(in the rows, 128 means zero)
Known rows, with every step that occurs
muve pove: [129 130 130 118 116 152 123 136 119 141 115 207 136 158 117 142 114 108
 126  90 125 112 149 136 122 130 133 150 147 136 115 116 131 114 121 127
 142 136 133 145 164]
doso masuro pove deta tatilit: [120 140 130 152 118 138 106 129 126 149 119 144 117 127 127 157  77 139
 130 130  91 101 113 136 130 172 133 144 125 133 107 123 125 103 115 122
 155 138 123 133 160]
teni muve pove: [133 117 131 115 122 143 133 132 123 145 136 180 131 159 112 149 115 105
 125  94 131 117 130 152 120 146 148 147 145 122 115 121 134 137 118 122
 130 140 158 149 157]
kalep pove deta: [115 139 127 116 118 151 124 137 118 146 110 112 103 144 124 138 110 110
 135 116 124 167 131 159 149 167 143 128 104 137 116 161 123 144 123 140
 120 149 114 160 146]
gevig fefa relu belol: [116 128 103 124 116 110  85 104 109 123 119 173 144 145 142 144 136 110
 144 140 128 119 135 165 124 115 135  94 168 137 113 136 132 143  98 130
 134 146 104 152  86]
masuro pove zanat teni fefa: [118 139 115 122 120 135 113 122 119 133 108 134 122 140 119 154 100 123
 116 108  95 132 159 120 110 135 130 110 127 138 127 129 123 103 131 118
 142 101 116 134 138]
zanat teni: [128 139 110 125 116 138 112 114 119 143 117 156 150 153 112 146 119 102
 126  97 141 100 156 164 115 125 137 110 154 145 114 133 135 124 164 118
 128 127  93 152 131]
belol relu: [124 141 122 112 105 156 116 126 125 135 126 204 146 159 121 154 151 128
 125 138  71 125 112 135 129 133 143 103 152 138 113 138 126  98 106 121
 109 145 115 156 138]
teni muve pove masuro doso fefa: [138 116 130 118 124 136 129 137 126 145 131 174 126 150 122 142 114 110
 119 101 160 111 125 139 134 150 145 159 152 111 115 114 130 148 118 118
 140 138 158 137 162]
masuro pove muve: [118 136 133 121 131 128 114 131 126 138 121 149 130 151 123 152  95 137
 125 122  81 136 128 128 117 153 133 119 132 136 124 136 127 112 129 122
 137 126 139 149 164]
mege pove deta: [119 140 142 124 123 151 119 125 126 151 111 148 119 137 126 150 118 107
 145 137 100 113 118 145 138 137 147 138 118 131 121 120 116 143 160 137
 122 151 118 148 147]
mege pove: [123 137 136 119 128 154 117 121 131 147 124 168 123 135 125 149 122 107
 150 152  95 107 124 147 126 134 146 123 139 140 129 125 120 132 147 133
 117 150 116 140 131]
tatilit deta pove masuro doso fefa teni: [127 139 110 143 122 136  91 122 109 135 127  46 150 140 138 145 134 126
 120 126 176 129 168 122 138 153 120 117 149 142 108 135 129 122 111 108
 144 151 111 122 116]
muve teni zanat: [126 137 104 103 118 131 138 138 109 144 121 123 138 153 114 138 125 120
 127 109  87  92 159 171 116 117 123  97 146 140 113 136 136 112 152 119
 130 115 111 156 120]
pove zanat: [124 141 122 109 122 130 123 127 129 127 113  66 100 131 125 143 132 119
 143 119  80 169 155 134 114 112 142 127 132 128 117 143 116 114 131 113
 151 134 110 124 126]
kalep pove masuro doso fefa gevig: [124 134 125 117 130 147 113 139 125 145 122 119 101 121 138 124 107 112
 135 139 160 152 124 148 162 174 134 133 129 134 127 160 119 144 131 134
 127 143 103 139 136]
fefa doso masuro pove zanat teni muve: [138 126 119 128 113 140 106 118 122 137 126 121 125 123 128 143  96 130
 115 135  81 133 110 152 132 185 153 138 136 129 124 155 133 119 112 115
 141 118 137 152 152]
tatilit deta pove zanat: [124 140 112 141 122 145 103 119 112 132 130  20 137 146 125 145 136 126
 129 116 138 164 180 124 122 139 130 110 131 146 108 134 126 104 112 106
 146 148 118 126 108]
teni fefa relu: [118 136 119 103 110 116 106 106 116 136 134 125 125 129 126 157 136 106
 124 118 101  75 147 137 103  98 109 119 152 144 118 151 133 125  69 134
 105 129 118 152 103]
zanat teni fefa doso: [134 135 110 111 109 129 108 105 115 138 125 121 150 134 117 150 116 101
 108  94 125  68 149 158 122 125 122 115 152 146 116 143 139 136 135 123
 115 109 100 158 115]
belol relu fefa teni muve pove: [123 133 123 100 110 150 114 126 124 138 132 204 154 152 117 161 142 127
 114 139  78 134 129 129 129 141 139 112 148 135 116 123 133 110 103 122
 114 142 129 146 126]
deta pove kalep: [125 138 104 138 134 148 112 125 136 160 124  99 132 165 122 158 128 126
 127 151  93 148 143 146 107 139 130 124 133 154 103 136 114 106 132 117
 155 142 117 142 114]
mege pove masuro: [125 145 137 121 131 154 111 131 131 140 121 193 123 138 128 144 118 109
 150 149 121  87 121 148 141 129 148 135 134 136 129 123 114 137 170 133
 123 154 127 130 133]
kalep pove zanat teni: [119 137 121 111 121 152 122 126 122 136 112  91  99 136 121 137 118 114
 136 122 129 191 154 163 131 148 155 110 118 141 131 160 123 130 135 127
 128 134 112 137 115]
fefa relu belol: [122 137 109 114 113 122  90 106 114 135 119 185 130 143 125 137 128 120
 147 124  98 135 142 161 107 117 138 102 156 147 129 163 127 126 125 131
 124 145 112 155  99]
relu fefa: [126 137 102 109 133 130 113 130 136 146 138 131 130 131 115 142 111 108
 133 126  77 134 166 127 121 129 114 127 135 139 106 121 131 124 119 124
 136 142 101 139 123]
tatilit deta pove mege: [123 145 109 139 123 134 105 118 109 140 143   4 143 151 124 142 136 124
 125 120 147 152 172 138 128 146 122 115 137 157  95 136 125  99 109 111
 141 150 117 131 119]
doso fefa: [134 134 110 121 120 119 117 124 129 145 123  95 124 132 129 152 145 120
 122 124 109 116 141 132 140 129 134 146 156 122 113 131 130 100  72 119
 142 156 104 131 148]
tatilit deta pove masuro doso fefa relu: [128 138 106 150 121 137  90 118 110 137 131  64 145 144 135 139 139 126
 119 127 182 134 169 121 131 148 125 117 147 142 109 131 127 113  98 110
 139 151 121 130 116]
kalep pove masuro doso fefa teni: [121 136 122 111 123 142 110 139 124 139 113 128 106 127 141 132 112 115
 134 144 158 150 130 150 156 171 137 124 135 134 127 167 122 155 121 131
 125 145 107 134 133]
pove zanat teni: [126 141 117 116 118 132 119 117 124 129 109  75 115 137 118 145 130 114
 134 103 112 158 166 146 111 108 148 118 138 132 119 134 121 119 159 110
 149 121 103 128 119]
pove muve teni fefa gevig: [124 130 149  94 133 117 137 124 119 150 140  57 136 132 123 149 111 137
 130  94  78 112 135 158 129 107 117 128 145 131 117 141 133 138 157 126
 129 134 129 152 126]
muve teni: [126 135 113 105 119 146 140 136 111 155 122 155 145 151 119 139 111 119
 130  94  83 108 157 170 119 114 120 111 155 136 112 138 133 121 158 128
 126 137 104 156 137]
deta pove muve teni zanat: [127 134 126 122 135 127 129 129 126 143 129  49 145 168 123 152 115 145
 130 138  76 132 149 152 112 139 133  98 133 141 112 129 122 130 156 115
 139 151 153 155 113]
fefa gevig: [124 136 134 119 133 136 115 125 116 148 134  92 126 119 125 140 120 103
 140 117 106 120 127 148 135 143 116 141 139 141 118 148 127  99 163 133
 131 135  79 155 139]
gevig fefa doso masuro pove deta tatilit: [127 129 112 141 113 118  93 117 112 127 121 114 139 126 149 149 102 119
 119 148 118  89 105 160 150 169 135 131 142 125 100 122 131 134  86 126
 143 133 117 153 130]
masuro doso fefa: [134 123 109 121 120 121 113 123 135 153 121  92 117 115 144 130 122 112
 128 141 119 141 132 112 128 151 112 125 173 119 110 133 125 146  94 113
 139 127  81 136 149]
masuro doso fefa teni muve pove mege: [130 120 120 112 117 108 116 121 125 152 120  66 119 115 145 137 125 115
 120 141 138 148 130 123 128 157 118 137 176 119 109 133 126 152  96 114
 142 124  97 128 153]

Rows
[132 132 128 117 116 132 111 141 118 133 103 183 129 145 132 137 118 114
 118 109 167  92 143 124 137 138 131 154 154 126 119 116 126 132 128 118
 154 120 131 127 156] | muve pove masuro doso fefa teni zanat
[131 133 104 120 115 109  98 108 122 142 119 128 126 131 132 147 149 128
 128 128 111 129 143 143 132 121 141 132 163 128 126 143 129 104  72 125
 137 157 111 136 119] | doso fefa relu belol
[126 152 125 133 114 121 117 129 119 143 111  75 119 134 126 150 102 112
 127 101 123  80 129 156 137 140 124 149 110 128  94 117 115 128 146 131
 130 144 112 147 151] | pove deta tatilit
[130 142 113 116 121 113 102 137 127 130 111 118 120 127 142 134 126 116
 129 142 155  94 132 127 144 140 124 133 158 123 114 139 121 147 135 111
 146 126 102 123 136] | pove masuro doso fefa teni zanat
[119 142 102  97 126 110 103 126 124 132 125  95 133 126 119 154 125 110
 129 147  86 119 170 137 117 133 115 111 138 144 113 136 137 128 122 118
 136 128  98 132 100] | relu fefa teni zanat
[140 131 119 122 111 139 105 122 125 138 131 121 127 119 133 137 108 125
 127 142  70 118 106 156 138 173 142 145 145 134 115 165 134 122 100 120
 137 137 120 155 149] | fefa doso masuro
[130 139 113 137 132 140 108 136 133 139 121 115 136 157 136 138 104 123
 133 151 115 119 143 127 123 156 120 111 140 139 106 129 109 148 157 118
 142 152 124 142 126] | deta pove masuro doso
[128 141 114 110 111 147 109 125 131 140 142 164 142 139 121 148 129 141
 109 159  44 150 111 125 140 164 139 116 137 141 109 129 125  86  86 121
 122 132 125 152 138] | belol relu fefa doso masuro pove mege
[122 127 134 102 114 126 117 124 107 135 116 148 141 145 126 165 125 109
 127 117 127 109 137 162 115 144 139 134 157 131 122 152 139 144 128 124
 127 141 131 138 139] | fefa teni muve pove
[135 129 126 122 117 139 106 134 120 139 108 225 130 145 131 127 108 118
 125  98 161 108 141 125 137 132 134 153 158 126 122 116 122 138 132 125
 153 131 133 132 152] | muve pove masuro doso fefa relu belol
[128 129 152 100 131 141 129 117 126 150 134 114 131 128 128 150 113 128
 137 139  74 103 116 159 135 125 143 126 137 132 134 129 125 151 156 134
 113 141 143 148 123] | mege pove muve teni fefa doso
[135 135 118 124 114 133 105 123 122 139 131 106 123 121 132 137  97 132
 119 148  66 130 104 150 138 186 140 146 138 138 114 161 128 107  99 122
 141 124 127 153 163] | fefa doso masuro pove mege
[126 139 136 123 132 152 110 130 135 145 120 182 118 128 136 135 111 107
 150 158 127  98 116 136 138 139 138 129 144 132 127 122 111 158 171 129
 124 141 115 131 135] | mege pove masuro doso
[120 134 126 143 121 145 105 129 129 147 125 177 121 132 124 153  88 138
 138 140  76 118 120 131 121 167 135 133 143 138 115 136 131 101 105 118
 155 139 117 133 155] | doso masuro pove
[124 147 113 129 130 122 122 126 129 144 135  23 131 162 125 146 122 127
 132 151  86 150 148 146 117 145 125 116 134 154  94 134 108 112 134 122
 141 156 126 143 127] | deta pove mege
[132 133 113 122 109 133 103 106 115 142 124 138 148 130 118 152 100 112
 107 101 118  70 143 150 122 141 125 118 149 146 119 140 140 128 127 122
 124 104 106 154 124] | zanat teni fefa doso masuro pove
[128 139 112 135 127 140 117 119 129 135 114  54 132 158 123 152 121 126
 130 135  97 156 168 138 106 134 141 101 129 142 114 127 113 120 156 112
 148 144 125 138 107] | deta pove zanat teni
[132 139 114 124 122 122 102 132 129 137 117 151 118 129 143 128 125 114
 129 136 158 106 130 126 138 133 126 140 161 121 114 135 118 143 124 118
 139 138 109 131 145] | pove masuro doso fefa relu
[125 135 119 116 125 147 113 140 128 141 119 137 102 129 137 126 109 114
 134 140 156 152 129 147 157 170 137 126 131 133 124 158 119 150 118 131
 126 145 111 137 137] | kalep pove masuro doso fefa
[130 138 106 148 124 141  95 124 115 138 133  55 146 143 134 138 132 126
 121 121 174 132 167 119 139 152 122 119 144 141 105 127 126 118 110 107
 146 151 115 125 120] | tatilit deta pove masuro doso fefa
[136 121 118 129 115 132 115 112 118 148 122 181 146 154 116 143 121 104
 109  92 198 101 144 157 119 137 150 133 164 125 122 113 137 141 143 117
 130 122 136 148 141] | zanat teni muve pove masuro doso fefa relu
[133 131 132 118 117 139 113 140 119 138 105 199 133 143 134 137 111 114
 120 103 164  99 142 123 140 137 128 161 160 124 118 117 125 136 130 123
 152 130 128 127 166] | muve pove masuro doso fefa teni
[118 132 139 112 133 129 125 130 115 149 127 127 136 140 123 152  87 139
 117 105  75 118 133 134 124 144 117 118 132 136 128 135 130 109 146 129
 132 114 132 154 154] | masuro pove muve teni fefa gevig
[132 128 121 121 118 133 127 115 117 148 129 143 145 162 105 147 116 103
 116  84 169 111 147 171 118 135 150 131 152 138 111 118 136 130 161 118
 132 122 132 149 144] | zanat teni muve pove mege
[134 124 120 125 117 143 123 116 117 147 124 183 151 162 105 149 114 100
 116  81 167 101 149 168 114 136 150 127 153 134 117 117 140 136 160 118
 128 124 132 153 142] | zanat teni muve pove
[122 132 115  97 111 133 132 121 104 153 130 148 143 140 122 147 122 117
 119  93  88  80 161 163 108  94 106 108 158 139 116 143 137 123 119 135
 109 127 114 160 112] | muve teni fefa relu
[125 128 110 130 116 114  96 116 114 127 129 104 137 130 147 143 115 119
 123 157 108 119 108 158 146 163 137 126 155 132 100 136 131 128  79 123
 147 131 114 150 131] | gevig fefa doso masuro pove mege
[132 118 135 112 122 140 136 131 124 138 130 143 117 152 113 149 120 111
 127  95 124 142 137 146 116 137 155 148 138 117 119 120 129 135 121 117
 142 136 162 137 149] | teni muve pove zanat
[132 128 113 123 119 135 120 113 120 146 129 150 147 156 108 151 117 101
 123  96 152 103 143 173 113 135 148 115 154 135 115 130 139 141 162 115
 122 129 118 154 130] | zanat teni muve
[127 138 110 111 114  99 107 120 117 131 109  60 128 127 134 164 159 122
 118 144 118 101 146 141 137 133 136 132 159 127 120 146 137 102  76 113
 141 142 102 124 125] | doso fefa teni zanat
[116 139 105 130 128 147 107 131 127 159 114 189 122 153 118 155 107 124
 117 130  93 141 130 133 111 149 129 131 132 149 117 138 122  85 120 120
 153 104 108 141 155] | masuro pove kalep
[123 146 142 131 123 144 118 122 126 150 116 121 117 129 128 153 109 109
 141 140 114  81 116 154 139 142 143 140 113 133 117 106 111 136 163 139
 117 150 122 140 139] | mege pove deta tatilit
[125 133 123 101 111 148 111 130 126 138 129 212 151 146 124 153 135 127
 114 143  97 131 124 121 133 146 135 112 154 130 116 120 129 127 116 120
 119 135 126 141 128] | belol relu fefa teni muve pove masuro doso
[131 133 108 124 112 136 102 104 119 150 124 137 143 131 116 156 107 114
 104 104 122  78 138 154 120 135 127 126 147 150 117 140 138 120 126 119
 135  95 102 149 120] | zanat teni fefa doso masuro pove kalep
[132 138 111 103 110 153 110 125 130 137 137 185 150 144 121 147 141 128
 113 147  50 137 119 128 138 150 138 110 141 137 114 131 129 101  94 123
 110 137 119 161 130] | belol relu fefa doso
[130 138 102 146 122 135  84 116 110 136 130  72 147 142 135 135 131 131
 126 121 172 138 168 125 137 148 125 110 147 144 112 135 126 122 113 110
 146 151 117 127 103] | tatilit deta pove masuro doso fefa relu belol
[124 139 121 109 120 154 112 126 128 144 141 173 146 138 118 150 140 125
 122 141  64 138 123 124 137 140 129 112 139 141 114 123 128  87 120 126
 116 140 100 155 124] | belol relu fefa gevig
[114 129 107 128 114 112  92 107 110 125 123 163 141 148 143 149 146 102
 134 148 142 112 134 161 116 114 134 105 167 133 109 132 134 130  77 130
 124 147 111 157 103] | gevig fefa relu
[122 135 132 103 125 125 115 117 117 143 141  72 124 110 125 153 119 102
 127 104  92  71 135 131 131 117  95 136 141 142 114 146 131 119 116 135
 120 121  86 148 111] | teni fefa gevig
[125 135 120 136 127 142 110 121 109 142 140  31 156 154 124 147 127 137
 125 106 139 146 171 140 126 140 125 108 139 147 107 132 134 114 127 110
 138 153 133 140 115] | tatilit deta pove muve teni
[122 131 137 102 116 126 114 128 108 132 115 159 141 147 127 162 122 110
 127 116 141 100 134 161 123 142 140 139 156 130 122 151 136 148 140 124
 130 143 135 134 140] | fefa teni muve pove masuro
[132 122 104 120 117 114 100 113 130 151 118 113 118 113 145 126 125 118
 132 144 118 150 133 119 122 145 117 115 177 122 119 142 125 149  95 117
 136 128  86 140 129] | masuro doso fefa relu belol
[132 116 121 112 117 116 115 122 128 147 112  78 115 112 146 140 125 116
 123 137 132 154 135 114 126 152 123 134 173 111 119 133 127 154  96 110
 146 122  99 124 146] | masuro doso fefa teni muve pove zanat
[134 123 136 123 118 136 134 132 119 147 129 149 125 155 114 152 105 107
 119  86 146 100 125 157 128 151 147 159 127 118 107 108 129 140 129 126
 130 141 162 149 161] | teni muve pove deta tatilit
[125 138 110 139 120 142 101 111 109 133 131  14 143 142 122 151 135 123
 120 103 152 140 187 126 120 130 125 106 132 150 109 130 130 110 114 106
 142 136 115 126  96] | tatilit deta pove zanat teni fefa
[133 138 121 123 129 126 106 137 130 141 120 122 118 119 142 127 116 113
 131 129 153 104 124 123 152 143 118 148 156 120 112 133 117 141 147 119
 147 133  95 129 149] | pove masuro doso fefa gevig
[115 121 117 118 119 116 102 116 107 133 117 144 146 148 140 166 139 104
 126 139 153 112 126 170 127 130 139 125 168 129 106 131 138 149 102 122
 146 135 113 136 109] | gevig fefa teni muve pove kalep
